Known rows, with every step that occurs:
liro -> kufab -> mubesa -> livo: [-0.337  0.421 -5.604 -2.322 -1.213 -2.816  1.795 -0.807  2.271  0.814
  2.339  1.629  1.702  0.192  0.819  0.849 -2.227 -0.165  1.486 -1.140
 -1.184 -0.217]
livo -> mubesa: [-0.877 -0.884  0.751  3.008 -1.534  1.836 -1.667  2.069  1.030  3.370
 -0.696 -0.610  0.020  2.810  0.262 -0.380  1.830  1.055  4.402 -0.438
 -1.146  4.458]
fude -> votu -> livo: [-1.809 -1.585  3.771  2.195 -1.183  4.509  1.276 -1.068 -3.398  0.428
  0.257 -1.063 -0.702 -2.157  1.970  1.486  1.783  1.706 -0.990 -0.298
 -0.195 -1.822]
fude -> votu -> livo -> mubesa -> dipir -> liro: [-0.429 -1.031  6.637  0.501 -3.913  3.191 -1.985 -4.117 -6.432 -0.538
 -5.276  0.576 -1.694  5.002  1.769  0.825  0.097 -3.091 -0.395  0.214
  1.360  2.579]
fude -> votu -> kufab: [-0.720 -1.894  2.994  5.449  0.855  3.701  0.287  2.700 -3.356  1.146
  5.664  1.051 -3.324 -2.783 -2.644 -1.648 -2.225  2.791 -1.200  2.586
 -1.643 -2.040]
dipir -> votu -> livo: [ 0.208 -0.866  1.011 -0.948 -4.596  2.061  0.618 -2.228  0.291  0.520
 -3.713 -3.206  2.054 -2.598  2.808  3.458  4.113  0.916 -1.762 -3.913
  0.310 -0.812]
kufab -> votu -> fude: [-1.057  0.710  0.758  2.979  4.073  3.014  2.669  2.464 -0.597  1.012
  3.063  2.564 -2.767 -3.644  0.046 -5.081 -2.001  4.597 -2.636  1.675
  1.860 -3.360]
liro -> kufab: [ 1.933 -0.653 -4.772  0.556  0.590  0.296  0.211  1.581  1.565 -0.291
  2.653 -1.626 -0.903 -2.878 -1.651 -1.292  2.368  0.816  3.192 -0.842
  0.365  1.086]
dipir -> votu -> livo -> liro: [ 1.273  0.030  4.531 -2.687 -3.293  1.305 -2.290 -4.794  0.795  0.575
 -5.347 -3.024  1.816  2.291  2.761  4.506  3.770 -2.379 -0.396 -2.530
 -0.075  1.712]
dipir -> liro -> kufab: [ 3.273 -1.740 -2.877 -0.606 -2.339 -0.375  0.236 -1.628  0.753 -0.509
 -0.596 -2.853 -3.946 -0.328 -1.704 -2.783  2.281 -2.416  3.130 -0.815
  0.677  2.314]
kufab -> votu: [ 1.089 -1.589 -0.179  1.277  3.803  3.269 -0.284  3.957  1.061  1.694
  4.398  1.255 -0.263 -2.797 -0.482 -1.625  1.122  6.636  0.920  2.463
  3.432 -0.259]
fude -> votu -> livo -> liro: [-0.015 -0.306  6.841  0.634 -0.147  3.320 -1.874 -3.723 -2.367  0.171
 -1.898 -1.159 -0.827  2.951  1.884  2.727  1.739 -1.900  0.378  0.979
 -0.762  0.679]
liro -> kufab -> mubesa: [-1.694 -0.304 -5.067  1.525  1.337 -3.655  0.921  3.999  4.550  0.433
  3.784 -0.625  1.360 -1.744  0.953 -1.542  0.079  1.462  4.202 -0.299
 -1.921  0.409]
livo -> liro -> kufab -> votu: [ 3.310 -0.825 -2.035 -2.056  5.318 -0.300 -2.003  0.908  1.986 -1.206
  2.688  0.786  0.336  1.378 -1.297 -1.676  1.155  0.545  2.166  4.060
  2.193  1.022]
fude -> votu -> livo -> liro -> kufab -> mubesa: [-2.359 -0.120  0.022 -0.061  1.466 -3.922 -0.351 -1.406  1.237 -1.869
  0.241 -0.455  2.157  2.709  2.972  0.584 -0.457 -3.567  2.482  1.914
 -3.529 -0.531]
fude -> votu: [ 0.407  0.156  2.818  4.633  2.291  5.291 -0.518  5.009 -3.472  0.175
  2.117 -1.789 -1.798 -4.042  0.847 -1.093  0.350  3.582 -0.230 -0.899
  0.582 -1.230]
livo -> votu: [-0.590  0.262  1.257  0.613  0.852  2.797  0.577  4.019  0.459  0.792
 -1.929 -3.335  0.005 -3.012 -2.303  2.901  4.099  2.587 -1.659 -1.106
  2.003  0.803]
kufab -> mubesa -> livo -> votu: [-2.641  0.450 -0.717 -2.243 -0.445 -0.644  2.275  1.321  0.582  1.393
 -2.243 -0.243  2.774 -0.216 -0.273  4.989  0.245  1.099 -3.526 -0.950
  0.296 -0.208]
livo -> liro -> kufab -> mubesa: [-0.440  0.795 -2.410 -0.219  1.898 -4.655 -1.425  1.178  4.448  0.178
  1.795 -0.551  1.407  2.482  1.160 -0.584  0.025 -1.447  5.174  0.895
 -2.650  2.089]
dipir -> liro -> kufab -> votu -> livo: [ 0.939 -4.452 -1.543 -3.197 -1.784 -0.780  1.786 -5.526  0.403 -1.154
  0.083  0.419 -0.874  1.172 -0.275 -1.099  2.839 -0.538  0.238  3.204
  2.109  0.061]
livo -> liro -> kufab -> mubesa -> dipir -> votu -> fude: [ 0.062  5.706  0.937 -0.160  2.094 -2.700 -1.052  0.706 -0.791 -3.174
 -4.111  0.013  1.619 -0.303  2.732 -0.881 -3.602 -3.236 -3.299 -3.298
 -0.820 -2.576]
votu -> fude: [-1.723  2.229  1.837  3.847  0.484  3.212  2.385  1.399 -0.331  2.313
  0.941  0.088 -4.253 -3.558 -0.378 -3.465 -1.208  2.571 -1.315 -1.816
 -0.118 -1.658]
livo -> votu -> kufab -> liro: [-2.163 -0.856  2.373  0.340  0.102  0.354 -1.567  2.701  1.972  2.435
  0.662 -0.092  2.768 -1.579 -4.943  3.163  1.448  0.486  0.490  1.200
 -2.002 -1.723]
dipir -> votu -> kufab -> liro: [ 0.719 -0.175  1.019  0.358 -1.646  0.339 -2.517  2.292  2.126  2.142
  0.171 -0.717  3.721 -2.549 -1.518  1.608  0.267  0.552  1.261 -2.033
 -2.711 -2.349]

Rows:
[-1.000  1.082 -1.567 -2.788 -2.893 -2.521 -0.420 -1.542  0.160 -2.417
 -2.669 -0.852  5.018 -1.846  3.239  3.643  1.509 -0.632 -1.417 -3.312
  0.130 -1.503] : liro -> kufab -> mubesa -> dipir -> votu -> livo
[ 2.397 -1.688 -5.075 -0.467  4.450  0.498  0.199  3.218  1.335 -1.032
  4.590  0.735  0.222 -2.498 -1.643 -2.827  1.457  3.223  1.506  3.327
  2.455 -0.498] : liro -> kufab -> votu
[-2.207  2.662  1.641 -0.531 -0.484  2.782  4.223 -1.350 -2.657  0.447
 -3.851  0.210 -1.992 -1.830 -2.025  1.168 -1.798 -0.608 -7.198 -1.782
  1.047 -2.550] : mubesa -> livo -> votu -> fude
[-3.703 -1.531 -0.766  3.905 -0.138 -1.907  0.761  2.766  3.051  3.717
  6.757  2.390 -0.099 -1.100 -0.679 -1.187 -2.355  4.036  2.497  1.949
 -3.189  0.096] : votu -> kufab -> mubesa
[ 1.475 -0.509 -0.116 -2.830 -1.180 -1.282 -1.392 -5.618  2.077 -0.676
 -1.119 -1.348  0.156  3.063 -0.902  1.978  3.100 -4.269  2.998  0.561
 -0.528  2.291] : votu -> livo -> liro -> kufab
[-2.032  4.805  1.851  2.250  0.602  0.395  0.685  3.419 -1.789 -1.032
 -2.393  0.573  1.027 -4.573  3.234 -1.202 -3.273  2.092 -4.517 -4.808
  0.018 -3.712] : kufab -> mubesa -> dipir -> votu -> fude
[ 0.003  0.942 -0.153 -0.100  1.855 -0.449  0.435 -1.488 -3.063 -2.395
 -2.164  3.556 -2.588  3.029 -0.843 -5.932 -3.644 -2.877 -1.870  2.927
  1.975 -0.193] : livo -> mubesa -> dipir -> liro -> kufab -> votu -> fude
[-1.074 -1.712  1.224  1.683 -0.416  1.405  1.092  1.814 -0.194  1.792
  1.991 -0.482 -1.396 -1.860 -5.369  1.866  1.166  2.250 -2.826  2.230
 -0.218  0.385] : livo -> votu -> kufab
[ 3.580 -1.003 -1.757 -2.362  2.465  0.313 -1.123 -0.143 -1.596 -2.393
  1.970  1.855 -1.545 -0.168 -1.524 -2.896 -0.054  1.224 -0.024  2.737
  4.951  0.426] : mubesa -> dipir -> liro -> kufab -> votu
[-0.568  0.129 -1.523 -2.707 -1.274 -5.635 -0.792 -2.241  4.254 -1.836
 -3.094 -2.513  4.447  2.778  3.666  2.422  1.589 -3.650  1.962 -1.344
 -3.137  0.020] : dipir -> votu -> livo -> liro -> kufab -> mubesa
[-2.448 -0.933  0.253  1.586 -0.532 -0.154  2.282 -0.047 -2.088  1.834
  4.801  3.941 -0.065  0.659  0.321  0.769 -5.888  1.751 -2.111  1.581
 -2.985 -2.818] : fude -> votu -> kufab -> mubesa -> livo
[ 3.370  0.390 -1.137 -1.369 -1.313  0.481 -1.468 -1.954 -1.748 -1.572
 -0.501 -0.559 -3.154 -0.468 -1.755 -1.464  0.860 -1.739  1.560 -1.353
  3.070  2.433] : mubesa -> dipir -> liro -> kufab
[ 1.106  2.780 -2.829 -0.750  0.535 -2.172 -1.832  4.792  0.205 -2.709
 -0.991 -1.139  4.536 -3.654  2.754  1.174 -0.470  1.152 -0.880 -4.169
  0.849 -1.031] : liro -> kufab -> mubesa -> dipir -> votu
[ 1.538  2.377  2.020  0.730 -1.817  2.499 -3.635  3.324 -2.520 -0.351
 -5.194 -1.273  3.429  0.150  2.334  2.303  0.905  0.910 -0.805 -4.280
  1.697  2.236] : livo -> mubesa -> dipir -> votu
[-0.058  1.454  2.004 -2.620 -0.604 -0.814 -1.384 -2.889  1.762  2.642
 -0.288  1.985  1.145  4.927  1.669  3.238 -1.900 -1.002  1.804 -0.729
 -0.811  2.453] : kufab -> mubesa -> livo -> liro
[-2.113 -1.009 -0.897  2.668 -1.694 -2.751  0.360  3.686  2.734  1.752
  3.070  0.201  2.010 -2.006  1.054 -0.649 -1.902  2.968  0.094 -0.949
 -3.341 -1.394] : dipir -> votu -> kufab -> mubesa
[-2.861 -1.993  3.695  2.927 -2.513  2.948 -0.453 -1.210 -2.677  0.761
 -2.740 -0.397  1.210  3.962  2.212  1.055  1.653 -1.175  0.908  1.050
 -2.247  1.164] : fude -> votu -> livo -> mubesa
[ 3.917 -0.515 -2.725 -4.945  3.718 -0.460 -1.066 -2.540  0.606 -1.168
  1.743  2.436  0.475  3.268 -1.259  0.055 -0.699 -0.766  0.202  3.395
  2.257  0.336] : mubesa -> livo -> liro -> kufab -> votu
[-0.075  0.433 -3.042  1.505  4.192  0.623  2.754  1.851 -0.108 -1.591
  2.821  2.100 -2.098 -3.350 -1.405 -5.999 -2.276  1.709 -2.007  2.573
  1.034 -3.205] : liro -> kufab -> votu -> fude
[-0.802  0.745  3.380  0.490 -1.683  0.346 -1.660  0.149 -0.896  1.295
 -0.109  0.995 -2.111  0.560  1.301 -0.513 -0.790  1.797  1.496 -1.950
  1.694  2.261] : kufab -> mubesa -> dipir -> liro
[ 0.487  0.713  1.685 -2.815 -2.120 -2.232 -1.059 -3.563  1.021  1.441
 -1.048  1.830  2.176  4.887  1.235  3.383 -3.322 -2.226 -1.251 -0.784
 -2.768  0.333] : dipir -> votu -> kufab -> mubesa -> livo -> liro
[ 0.873  1.524 -0.393  0.328  5.488 -0.027  0.882 -0.407  0.661 -1.731
  1.191  1.865 -2.404  0.216 -0.896 -4.983 -2.301 -0.839 -1.379  3.096
  0.857 -2.013] : livo -> liro -> kufab -> votu -> fude
[-0.590 -1.574 -3.611  0.591 -1.128 -4.441  0.823  0.608  3.529 -0.004
  0.755 -1.431 -1.079  0.656  0.672 -2.723  0.018 -1.179  4.328 -0.529
 -1.852  1.357] : dipir -> liro -> kufab -> mubesa
[-0.529 -0.969 -2.806 -4.459 -2.314 -3.601  2.679 -1.954  0.252 -1.241
 -4.718 -1.574  0.949  2.247 -1.331  2.836  0.017 -3.587 -2.545 -0.537
  0.047  0.130] : dipir -> liro -> kufab -> mubesa -> livo -> votu
[-2.756  2.577  2.339  2.532  1.176  2.637  3.239  2.292 -1.224  0.269
 -3.149 -1.841 -2.395 -3.832 -2.104 -0.784  0.157  0.781 -4.887 -1.187
  0.652 -2.017] : livo -> votu -> fude
[ 4.082  0.964 -2.114 -4.318 -0.381 -0.598 -1.056 -4.977  0.802 -0.344
 -0.288  0.323 -0.450  3.618 -1.634  1.959 -0.273 -4.164  1.885 -0.353
  0.023  2.280] : mubesa -> livo -> liro -> kufab
[ 3.147 -2.998 -3.160 -1.518  2.110 -0.212  0.260  0.125  0.621 -1.434
  1.422 -0.110 -2.095  0.021 -1.319 -4.117  1.220  1.073  1.367  3.052
  3.093  0.571] : dipir -> liro -> kufab -> votu
[ 1.489 -1.115  0.177  2.154 -2.385  1.449 -0.374  1.701 -0.239  1.456
  1.730 -0.851 -0.709 -3.042 -1.366 -0.112 -0.120  2.382 -1.717 -1.526
 -1.171 -1.057] : dipir -> votu -> kufab
[ 1.224 -0.205  1.107 -1.049  0.616 -0.346 -1.221 -4.077 -0.934 -2.599
 -1.265 -1.998 -0.291  2.246  0.334  1.449  1.705 -4.895  1.135  1.498
 -1.339  0.232] : fude -> votu -> livo -> liro -> kufab
[ 0.546 -1.061  1.385 -1.062 -3.207 -0.398 -1.493 -4.943 -5.023 -3.629
 -4.662 -0.299 -0.872  4.663  0.444 -0.223  0.352 -6.131  0.235  0.879
  0.235  1.810] : fude -> votu -> livo -> mubesa -> dipir -> liro -> kufab
[-1.383  0.689 -4.088 -3.334 -0.126 -3.108  2.655  0.660  1.563 -0.831
 -1.996 -0.852  3.055  0.186 -1.478  3.939 -0.127 -1.419 -2.700 -0.686
 -0.355 -0.682] : liro -> kufab -> mubesa -> livo -> votu
[-1.340 -0.463  3.288  0.929 -2.355 -0.698 -0.931 -1.344 -1.335  1.514
  2.473  2.863 -2.974  1.489 -1.123 -1.118 -2.623  1.343  0.941  0.795
 -0.005  2.073] : votu -> kufab -> mubesa -> dipir -> liro
